What can hang from each mark:
puliz: kalid leker
kedab: kalid
kalid: leker
pedib: kalid kedab
vifug: kalid kedab leker pedib
leker: kalid kedab vifug

Every row comes from one small tree of marks. The marks that hang from a mark follow it in brackets, in alphabetical order. Every link used is in the known rows. Which tree was each row made from?
Known rows:
puliz[kalid leker]: -0.26  2.41  -3.57  -1.84  -1.20  -3.06  -0.71  1.36  -1.24  -1.76  0.58  2.03  1.84  -1.90  3.38  -0.42  1.26  0.92  -0.41  2.53
kalid[leker[vifug]]: -1.20  -3.57  0.75  -0.93  -1.08  -2.93  -0.66  4.32  0.30  2.45  -1.84  -0.49  -0.75  -3.26  -0.43  0.07  0.15  1.19  4.05  0.54
vifug[kalid kedab leker]: -2.33  -0.86  0.11  1.48  -0.02  -1.38  -3.60  2.72  -1.16  0.27  -5.30  -1.31  -0.57  0.42  1.77  -1.62  5.95  1.07  3.79  1.49
kalid[leker[kedab]]: 0.61  -3.05  -0.69  -0.91  -2.87  -4.14  -0.75  3.97  -1.24  2.89  -0.80  -0.78  1.46  -3.21  -2.17  -2.15  1.19  1.75  4.07  2.50
vifug[kedab leker pedib]: -2.36  -2.69  1.78  5.68  1.09  -1.00  -3.67  0.26  -1.23  1.22  -6.76  -2.70  -1.53  1.08  2.46  -3.07  4.43  -1.30  2.76  -0.36
vifug[kalid kedab pedib]: -3.94  -1.03  -0.72  2.27  -0.86  -1.88  -2.21  0.98  1.21  0.72  -5.73  -0.29  -2.69  0.80  1.94  -3.30  8.03  1.18  3.03  1.93
pedib[kedab[kalid]]: -2.78  -1.23  2.01  0.98  0.77  -1.92  -2.57  0.22  -2.57  -0.26  -1.04  1.02  1.08  -0.85  -0.05  1.10  2.45  -0.09  1.42  0.99
kedab[kalid[leker[vifug[pedib]]]]: -3.30  -2.58  2.67  1.79  -0.22  -1.33  -1.79  1.19  -0.18  1.76  -5.97  0.33  -1.13  -1.16  0.37  1.02  0.92  -0.23  3.18  0.72
puliz[leker[kedab vifug[kalid]]]: -1.52  -2.79  -1.22  -4.21  -2.71  -0.95  -2.04  4.45  2.07  1.69  -1.99  -0.22  1.34  -2.26  0.64  -2.87  2.57  3.29  3.31  4.08
leker[kalid]: -0.14  -1.52  -2.44  -1.35  1.26  -0.12  -0.54  5.75  0.80  -1.18  -1.41  -1.73  -0.81  -0.74  -0.66  0.90  2.21  0.90  0.51  -0.66
vifug[kalid pedib]: -3.24  -1.86  -1.13  1.35  -0.87  -1.03  -1.22  2.46  0.65  -0.61  -5.87  -0.93  -1.86  0.85  3.05  0.27  6.96  1.61  1.29  -0.44
kedab[kalid[leker[vifug]]]: -2.60  -1.98  2.13  0.18  -0.36  -1.56  -1.56  1.92  -0.73  1.47  -4.42  0.76  -0.51  -1.53  -0.35  1.73  -0.13  0.09  3.37  1.43
leker[kalid kedab vifug[pedib]]: -2.17  -7.02  0.82  -0.48  1.03  0.58  -2.44  6.68  4.70  1.95  -2.75  -2.22  -0.77  -0.25  -2.43  -1.88  2.97  -0.36  3.43  0.72
kalid[leker]: 0.07  -1.53  -0.81  -0.28  -1.76  -3.70  -0.14  3.36  -1.66  1.62  -1.74  -0.73  -0.06  -3.24  -0.19  -0.39  1.06  1.84  2.76  0.55
puliz[leker[kedab[kalid]]]: -0.37  -0.35  -1.32  -2.18  -2.52  -1.10  -1.83  1.41  -1.10  0.85  -2.55  -0.04  2.33  -1.63  0.38  -2.52  0.84  2.09  1.58  4.35
puliz[kalid leker[kedab vifug]]: -1.05  -1.24  -1.75  -3.09  -1.47  -2.77  -1.97  3.00  1.14  0.39  1.42  2.14  2.72  -1.90  1.05  -1.70  0.59  0.27  2.17  4.45
pedib[kalid[leker[vifug]]]: -0.29  -3.94  -1.81  -3.10  -1.77  -3.11  -0.50  5.58  1.03  1.82  -0.80  -0.86  -0.45  -3.00  -0.58  0.14  2.81  2.54  3.53  1.56
vifug[kedab leker]: -1.00  -1.46  0.70  2.58  0.90  -1.40  -3.27  1.69  -2.38  0.63  -3.70  -1.94  -0.25  0.32  1.05  -1.64  2.38  -0.83  3.20  0.97
leker[kedab]: 0.18  -3.19  -1.49  -1.50  -1.44  -2.03  -1.23  3.53  -1.16  0.74  -0.10  -0.89  1.75  0.04  -1.63  -0.57  1.58  0.14  2.78  2.79
puliz[leker]: 0.09  0.44  -2.66  -2.21  -1.77  -1.27  -0.56  2.12  -1.09  -0.18  -1.82  -0.75  0.64  -2.32  2.54  -1.62  1.02  2.73  0.29  1.82
leker[kalid kedab]: 0.52  -3.50  -2.15  -2.10  -0.07  -0.73  -1.33  6.58  1.28  0.40  -0.23  -1.87  1.04  -0.76  -3.19  -1.29  2.49  0.84  2.12  1.78
kalid[leker[kedab vifug[pedib]]]: -1.52  -5.82  1.74  0.38  -2.00  -3.18  -1.58  4.07  1.50  4.08  -2.81  -1.08  -0.04  -2.81  -1.57  -2.60  1.57  0.77  5.05  1.62

Write each row's tree:
-1.82  -4.87  1.48  3.64  0.74  -1.61  -3.64  2.25  -1.16  0.60  -4.21  -2.94  0.49  -0.62  2.61  -1.04  6.60  0.57  1.40  -1.95 -> vifug[leker pedib[kalid kedab]]
-3.36  -1.30  0.98  0.24  -0.67  -0.28  -2.53  0.21  1.60  1.71  -5.15  0.03  -1.32  -1.38  2.39  -3.67  1.85  1.06  2.38  2.98 -> puliz[leker[vifug[kedab[kalid] pedib]]]
-2.51  -0.73  -1.09  -3.01  -1.64  -1.09  -2.01  2.90  2.04  1.27  -2.88  0.28  -0.75  -2.31  2.01  -3.47  3.06  3.11  3.03  3.68 -> puliz[leker[vifug[kalid kedab]]]
-2.38  -3.51  -0.01  -1.41  2.18  0.15  -2.06  5.84  3.70  1.00  -1.47  -0.93  -2.42  -0.92  -1.91  -1.39  1.93  -0.17  3.55  1.22 -> leker[kalid vifug[kedab]]
-3.39  -4.45  0.93  1.10  2.38  0.45  -2.43  4.71  4.59  1.38  -3.84  -1.61  -3.44  -0.29  -0.74  -2.55  3.60  -0.62  3.17  0.15 -> leker[kalid vifug[kedab pedib]]
-1.09  -6.04  -0.15  -2.94  0.83  0.18  -2.04  7.81  3.75  1.46  -0.36  -1.57  0.26  -0.79  -3.54  -0.72  1.32  0.07  3.79  1.77 -> leker[kalid kedab vifug]
0.57  -4.04  -0.14  0.50  0.94  0.06  -2.99  6.23  -0.50  0.38  -2.97  -3.37  1.64  -0.27  -1.12  -0.47  2.24  0.08  2.33  -0.31 -> vifug[leker[kalid kedab]]
-3.41  -1.18  -0.04  2.58  -2.22  -3.60  -2.00  1.48  1.25  2.65  -6.16  -0.32  -2.67  -1.84  1.15  -4.90  7.77  2.43  4.33  2.04 -> vifug[kalid[leker] kedab pedib]
-0.30  -3.15  -0.93  -1.75  -1.86  -5.10  -1.39  3.87  -0.85  2.01  1.57  -0.20  1.28  -4.73  -1.13  -1.82  5.03  3.37  2.86  1.52 -> pedib[kalid[leker] kedab]
-1.68  -3.05  1.03  -0.40  -1.06  -3.48  -1.35  3.41  0.63  3.36  -1.83  -0.09  -1.35  -3.31  -1.16  -2.19  0.78  0.95  5.18  2.08 -> kalid[leker[vifug[kedab]]]
1.19  -3.54  -3.02  -3.09  -3.17  -4.07  -0.56  5.24  -0.21  2.21  -0.04  -1.14  1.33  -3.01  -1.97  -1.63  3.71  2.97  3.58  3.15 -> pedib[kalid[leker[kedab]]]
-3.50  -5.66  2.01  0.87  2.63  0.26  -2.47  5.35  3.97  0.91  -2.41  -1.61  -2.00  -1.41  -0.39  -0.70  3.75  -0.01  1.99  -1.76 -> leker[kalid vifug[pedib[kedab]]]
-3.32  -5.91  1.32  0.08  0.68  -1.36  -2.23  3.26  2.22  1.20  -1.73  -0.86  -1.13  -0.80  0.88  -0.10  4.42  0.28  2.63  -0.02 -> leker[vifug[pedib[kalid kedab]]]
-2.27  -2.13  -0.54  -0.80  0.12  0.25  -2.18  3.70  4.01  1.62  -3.90  -1.38  -1.96  -2.55  1.28  -5.00  2.80  2.03  1.95  1.64 -> puliz[leker[kalid vifug[kedab pedib]]]
-1.59  -2.44  -1.27  1.87  -1.77  -3.71  -1.55  1.49  0.92  2.73  -3.82  -1.15  -2.12  -1.76  0.28  -4.83  6.22  1.49  3.50  2.40 -> vifug[kedab pedib[kalid[leker]]]
-2.18  -4.42  2.64  4.91  2.58  -0.18  -3.82  3.46  -0.07  0.29  -5.03  -3.52  -0.20  -0.94  1.73  -1.42  5.29  -0.11  0.81  -3.61 -> vifug[leker[kalid] pedib[kedab]]
-0.44  -5.68  -0.05  2.38  -0.69  -1.03  -3.25  3.55  -0.46  1.23  -5.18  -3.62  1.05  0.81  1.19  -1.46  5.54  0.21  2.38  0.03 -> vifug[leker[kedab] pedib[kalid]]
-3.61  -6.23  1.01  -0.75  -1.13  -0.75  -2.57  4.51  3.20  2.03  -3.87  -0.74  -0.41  0.65  -0.30  -1.10  4.96  0.48  4.48  2.16 -> leker[kedab vifug[kalid pedib]]
-4.21  -4.31  0.80  0.05  0.20  -0.14  -1.78  3.71  2.65  0.42  -5.02  -0.65  -2.36  0.65  2.23  1.14  4.73  0.57  2.83  -0.31 -> leker[vifug[kalid pedib]]
-2.38  -3.56  -0.46  -2.22  -2.61  -0.75  -2.28  3.57  2.84  2.03  -3.90  -0.71  0.54  -1.83  1.57  -3.79  3.90  2.96  3.02  3.18 -> puliz[leker[kedab vifug[kalid pedib]]]
-1.75  -2.97  0.13  0.57  -1.03  -4.57  -1.55  3.06  0.65  1.61  -0.18  1.71  1.16  -1.77  -0.24  -0.53  1.81  -1.12  3.53  2.09 -> puliz[kalid[leker[kedab vifug[pedib]]]]
-2.06  0.82  -1.63  -1.88  -0.46  -2.89  -1.97  1.41  1.08  0.03  0.53  2.60  0.61  -1.92  2.42  -2.27  1.01  0.15  1.97  4.03 -> puliz[kalid leker[vifug[kedab]]]
-1.70  -3.34  0.17  3.94  0.40  -1.42  -3.59  1.48  -0.37  1.31  -6.02  -3.00  -1.37  0.70  2.18  -3.30  6.41  -0.12  2.83  0.48 -> vifug[kedab leker pedib[kalid]]
-2.19  -0.57  2.15  3.41  1.35  -0.53  -3.99  -0.01  -2.92  0.40  -5.85  -0.89  -0.12  1.16  0.91  -0.58  1.93  -1.54  3.10  1.63 -> vifug[kedab[kalid] leker]
